Each row comes from the steps of one path. Every step used is in the known rows, and no mark comes twice. Write the path behind each row, first mark first.
Known rows
fazune > kapi > sutik > zupa > padir > sifez: -.12 -.04 -.06 -.16  .07 -.11  .03  .08 -.01 -.13  .01 -.14 -.18  .10  .04  .23 -.14 -.06  .04  .14  .03 -.11 -.09
sutik > zupa > padir > sifez > fazune > kapi: -.12  .04 -.12 -.13  .14 -.14  .00  .16 -.07 -.15  .04  .00 -.31  .16  .13  .10 -.08 -.14 -.03 -.10  .00 -.06 -.12
zupa > sutik: -.16  .05  .02 -.27  .10 -.09  .25  .25 -.07 -.05  .16 -.19 -.14 -.03  .14  .26  .07 -.02  .05  .08  .09 -.06  .02
luzud > padir: -.13 -.26  .03 -.08  .14 -.06  .05  .21 -.04 -.05  .15 -.38  .08  .04  .24  .31 -.09 -.12  .07  .05 -.01 -.05 -.07
fazune > kapi: -.15 -.04  .10 -.11  .12 -.08  .04  .14  .02 -.11  .02 -.14 -.02  .01  .09  .27 -.07 -.02  .01  .19  .12 -.08  .06
sutik > zupa > fazune: -.14 -.25 -.12 -.10  .08 -.10  .05  .25 -.14 -.04  .08 -.29 -.06  .15  .15  .18 -.15 -.16  .03 -.09  .11  .03 -.14
kapi > sutik > zupa > padir > sifez > domet: -.08 -.07 -.23 -.32  .02 -.09 -.02  .05 -.01 -.11  .12 -.26 -.13  .17  .10  .08 -.19 -.14  .03  .04 -.11 -.05 -.23
sifez > padir: -.13 -.15 -.11 -.20  .06 -.05  .21  .16  .05 -.13  .06 -.40  .16  .14  .21  .45 -.15 -.12  .07  .13  .13 -.11 -.09
padir > sifez > fazune > kapi: -.12  .05 -.08 -.13  .13 -.10  .11  .05 -.07 -.13  .05  .15 -.15  .09  .17  .10  .10 -.07 -.01 -.03 -.01 -.02 -.06
luzud > padir > sifez > fazune > kapi: -.12 -.10  .04 -.02  .17 -.10  .10  .13 -.12 -.10  .09 -.11 -.09  .07  .26  .18  .03 -.11  .06 -.10 -.06 -.04 -.05
kapi > fazune > sifez > padir: -.15  .12 -.10 -.23  .02 -.07  .20  .07 -.07 -.10 -.02 -.50  .10  .08  .10  .22 -.32 -.15  .07  .11  .01 -.07 -.06
kapi > lelaz: -.13 -.24 -.12 -.11  .03 -.06 -.05  .14  .09 -.01  .18 -.24  .12  .01  .06  .36  .22 -.06 -.09  .22  .10  .01 -.16
zupa > padir > sifez: -.10  .00 -.15 -.11  .12 -.12  .06  .08  .10 -.06  .17  .03 -.10  .05  .13  .28 -.02 -.07 -.06  .04 -.04 -.10 -.16
padir > sifez > fazune: -.11 -.01 -.17 -.18  .11 -.08  .11  .06 -.07 -.11  .13  .09 -.09  .11  .21  .09  .10 -.11 -.01 -.05 -.05  .01 -.16
padir > sifez > domet: -.13  .04 -.12 -.29  .07 -.10  .15  .02  .05 -.06  .16 -.06  .02  .11  .17  .06  .09 -.12 -.01 -.03 -.14  .01 -.16
luzud > padir > sifez > domet: -.13 -.11  .00 -.15  .13 -.10  .14  .11 -.02 -.04  .18 -.27  .04  .09  .26  .15  .02 -.15  .06 -.10 -.17 -.02 -.13
luzud > padir > sifez: -.14 -.20 -.04 -.07  .14 -.09  .19  .16 -.04 -.04  .17 -.26  .03  .06  .24  .30  .06 -.13  .07 -.03 -.10 -.05 -.18
luzud > padir > sifez > fazune: -.12 -.15 -.05 -.07  .16 -.08  .11  .14 -.11 -.08  .15 -.14 -.05  .09  .29  .17  .04 -.14  .06 -.12 -.10 -.02 -.13
zupa > sutik > kapi > fazune: -.15  .19  .04 -.40  .12 -.08  .33  .20 -.06 -.10  .09 -.22 -.11 -.04  .19  .01 -.06  .02  .05  .11  .08 -.05  .17
zupa > padir > sifez > domet: -.09  .09 -.11 -.20  .11 -.14  .01  .03  .11 -.07  .18  .01 -.09  .07  .15  .13 -.04 -.09 -.07 -.04 -.12 -.07 -.11
luzud > padir > sifez > fazune > kapi > sutik > zupa: -.12 -.15 -.04 -.09  .13 -.09  .09  .13 -.17 -.12  .07 -.20 -.16  .14  .23  .15 -.03 -.15  .10 -.10 -.09 -.04 -.12
kapi > fazune > luzud > padir: -.12  .04 -.03 -.25  .07 -.06  .09  .08 -.05 -.08  .02 -.60 -.03  .06  .13  .15 -.23 -.15  .00  .08  .02  .01 -.05
zupa > padir > sifez > fazune > kapi: -.09  .10 -.07 -.07  .15 -.13 -.03  .05  .02 -.12  .10  .17 -.22  .06  .15  .16 -.03 -.05 -.07 -.02 -.01 -.10 -.04
zupa > padir: -.10 -.04 -.07 -.12  .12 -.10 -.07  .13  .09 -.07  .15 -.12 -.05  .02  .13  .28 -.15 -.05 -.06  .11  .04 -.10 -.07
fazune > luzud > padir > sifez: -.14 -.10  .06 -.13  .11 -.06  .12  .12 -.01 -.05  .11 -.28 -.08  .00  .21  .34 -.05 -.11  .01  .09  .05 -.04 -.16

Write each row's path
-.16  .07  .11 -.33  .14 -.07  .29  .25 -.03 -.09  .15 -.07 -.11 -.08  .23  .12 -.01  .05  .06  .15  .13 -.08  .14
zupa > sutik > kapi
-.10 -.28 -.13 -.13  .01 -.07  .07  .11 -.15 -.05  .09 -.40 -.11  .14  .15  .24 -.21 -.14  .09  .01  .04 -.01 -.24
kapi > sutik > zupa > fazune > luzud > padir > sifez
-.11 -.09  .03 -.17  .05 -.05  .00  .07  .00 -.12  .01 -.22 -.01  .04  .06  .27 -.15  .00  .05  .27  .10 -.09  .02
fazune > kapi > sutik
-.12  .07 -.08 -.25  .08 -.08  .18  .04 -.05 -.07  .03 -.49 -.06  .07  .14  .15 -.13 -.16 -.01  .03 -.03  .01 -.11
kapi > fazune > luzud > padir > sifez
-.12 -.16  .01  .01  .15 -.10  .06  .12 -.08 -.07  .12 -.11 -.06  .06  .22  .23  .18 -.11  .01 -.06 -.04 -.02 -.08
luzud > padir > sifez > fazune > kapi > lelaz
-.15 -.22 -.04 -.05  .09 -.10  .11  .21 -.16 -.03  .08 -.32 -.16  .13  .19  .24 -.15 -.18  .04 -.14  .10  .02 -.19
sutik > zupa > fazune > luzud > padir > sifez
-.10 -.07  .06 -.14  .13 -.04 -.09  .11 -.13 -.13  .07 -.20 -.15  .03  .27  .12 -.16 -.11 -.01  .02  .10  .02  .00
sifez > fazune > luzud > padir
-.07 -.05 -.21 -.27  .03 -.07 -.06  .05 -.08 -.14  .07 -.18 -.26  .14  .11  .12 -.22 -.13  .00  .07  .01 -.04 -.23
kapi > sutik > zupa > padir > sifez > fazune > luzud
-.11 -.22 -.21 -.30  .00 -.04  .02  .14 -.08 -.11  .08 -.41 -.04  .15  .10  .19 -.19 -.13  .08  .17  .01 -.03 -.22
kapi > sutik > zupa
-.15 -.19 -.01 -.04  .10 -.11  .03  .24 -.14 -.07  .02 -.24 -.11  .13  .11  .19 -.17 -.12  .04 -.06  .16  .00 -.04
sutik > zupa > fazune > kapi
-.07 -.10 -.27 -.25  .04 -.08 -.03  .07 -.09 -.13  .10 -.17 -.21  .17  .12  .10 -.17 -.13  .02  .03 -.06 -.05 -.23
kapi > sutik > zupa > padir > sifez > fazune
-.12  .00 -.10 -.08  .10 -.10  .05  .04 -.04 -.10  .08  .15 -.12  .07  .13  .15  .24 -.06 -.06  .01  .02  .00 -.09
padir > sifez > fazune > kapi > lelaz
-.15  .14 -.07 -.22  .03 -.07  .09  .07 -.09 -.06  .02 -.39  .05  .02  .06  .10 -.26 -.12  .03  .13 -.05 -.01 -.06
kapi > fazune > sifez
-.08  .00 -.05 -.16  .10 -.07 -.16  .08 -.13 -.19  .00 -.06 -.25  .12  .13  .04 -.22 -.07  .00  .05  .07 -.05  .05
sifez > fazune > kapi > sutik > zupa > padir
-.14 -.05 -.20 -.17  .11 -.13  .07  .19 -.01 -.10  .12 -.12 -.21  .14  .12  .19 -.06 -.17 -.02 -.05 -.04 -.07 -.24
sutik > zupa > padir > sifez
-.11 -.25 -.15 -.13 -.03 -.06  .06  .14 -.16 -.08  .05 -.45  .02  .15  .12  .30 -.36 -.14  .14  .08  .10 -.06 -.18
kapi > sutik > zupa > fazune > sifez > padir
-.11  .03  .04 -.13  .14 -.06 -.08  .10 -.10 -.17  .01  .01 -.13  .06  .17  .07 -.08 -.04 -.02  .06  .11 -.02  .11
sifez > fazune > kapi
-.11  .01 -.15 -.19  .08 -.09  .09  .05 -.13 -.15  .03  .05 -.21  .15  .14  .06  .03 -.11  .03 -.03 -.03 -.02 -.13
padir > sifez > fazune > kapi > sutik > zupa
-.08  .05 -.16 -.11  .14 -.12 -.01  .06  .02 -.10  .15  .14 -.18  .07  .17  .14 -.02 -.08 -.08 -.05 -.04 -.07 -.12
zupa > padir > sifez > fazune
-.12  .05 -.11 -.20  .09 -.07  .09  .03 -.06 -.11  .09  .08 -.17  .07  .20  .12  .05 -.11 -.05  .00  .02  .02 -.15
padir > sifez > fazune > luzud
-.10 -.25 -.14 -.19 -.01 -.05 -.02  .12 -.13 -.07  .07 -.40 -.08  .13  .10  .21 -.28 -.11  .05  .11  .13  .01 -.19
kapi > sutik > zupa > fazune > luzud
-.10 -.14 -.01 -.06  .13 -.08  .08  .08 -.12 -.11  .09 -.16 -.08  .09  .23  .18 -.02 -.10  .09 -.04 -.07 -.05 -.08
luzud > padir > sifez > fazune > kapi > sutik
-.09 -.20  .03  .02  .05 -.08 -.02  .09 -.09 -.04  .05 -.20  .02  .04  .09  .27 -.20  .00  .04  .09  .18 -.04  .05
zupa > fazune > kapi > sutik
-.18 -.05  .04 -.10  .04 -.05  .14  .16 -.04 -.09  .06 -.29  .12  .02  .17  .43 -.30 -.10  .11  .19  .09 -.14 -.09
fazune > sifez > padir
-.12 -.22  .05  .06  .10 -.09  .07  .13 -.09  .01  .12 -.24 -.04  .02  .22  .32 -.13 -.08  .01 -.06  .14  .00 -.09
zupa > fazune > luzud > padir > sifez
-.17  .25  .12 -.35  .11 -.09  .32  .19 -.10 -.09  .08 -.18 -.12 -.09  .17  .02 -.13  .02  .08  .14  .07 -.07  .17
zupa > sutik > kapi > fazune > sifez
-.12  .14  .06 -.38  .12 -.06  .17  .02  .02 -.13  .05 -.27  .00  .03  .27 -.12 -.20 -.07  .00  .09 -.03  .00  .08
sutik > kapi > fazune > luzud > padir > sifez > domet
-.10  .03 -.12 -.16  .09 -.08  .08  .01 -.08 -.14  .05  .09 -.14  .10  .15  .10  .05 -.06  .02  .03 -.02 -.03 -.09
padir > sifez > fazune > kapi > sutik
-.11  .04 -.03 -.22  .06 -.11 -.01  .04  .00 -.13  .02 -.16 -.18  .13  .05  .11 -.16 -.07  .03  .08 -.03 -.09 -.05
fazune > kapi > sutik > zupa > padir > sifez > domet
-.15  .17  .15 -.36  .14 -.08  .31  .20 -.08 -.10  .08 -.32 -.17 -.07  .23  .06 -.11  .00  .06  .10  .11 -.05  .18
zupa > sutik > kapi > fazune > luzud > padir
-.06  .06 -.12 -.10  .11 -.11 -.05  .01  .01 -.13  .10  .13 -.21  .08  .13  .16 -.09 -.03 -.04  .02 -.02 -.10 -.06
zupa > padir > sifez > fazune > kapi > sutik
-.17  .23  .09 -.36  .09 -.08  .39  .20 -.08 -.12  .04 -.25 -.07 -.04  .21  .12 -.18  .00  .11  .13  .11 -.11  .18
zupa > sutik > kapi > fazune > sifez > padir
-.15  .11  .05 -.29  .09 -.05  .13  .09 -.03 -.12  .04 -.19  .08 -.03  .19 -.03 -.32 -.02  .04  .23  .03 -.04  .10
sutik > kapi > fazune > sifez
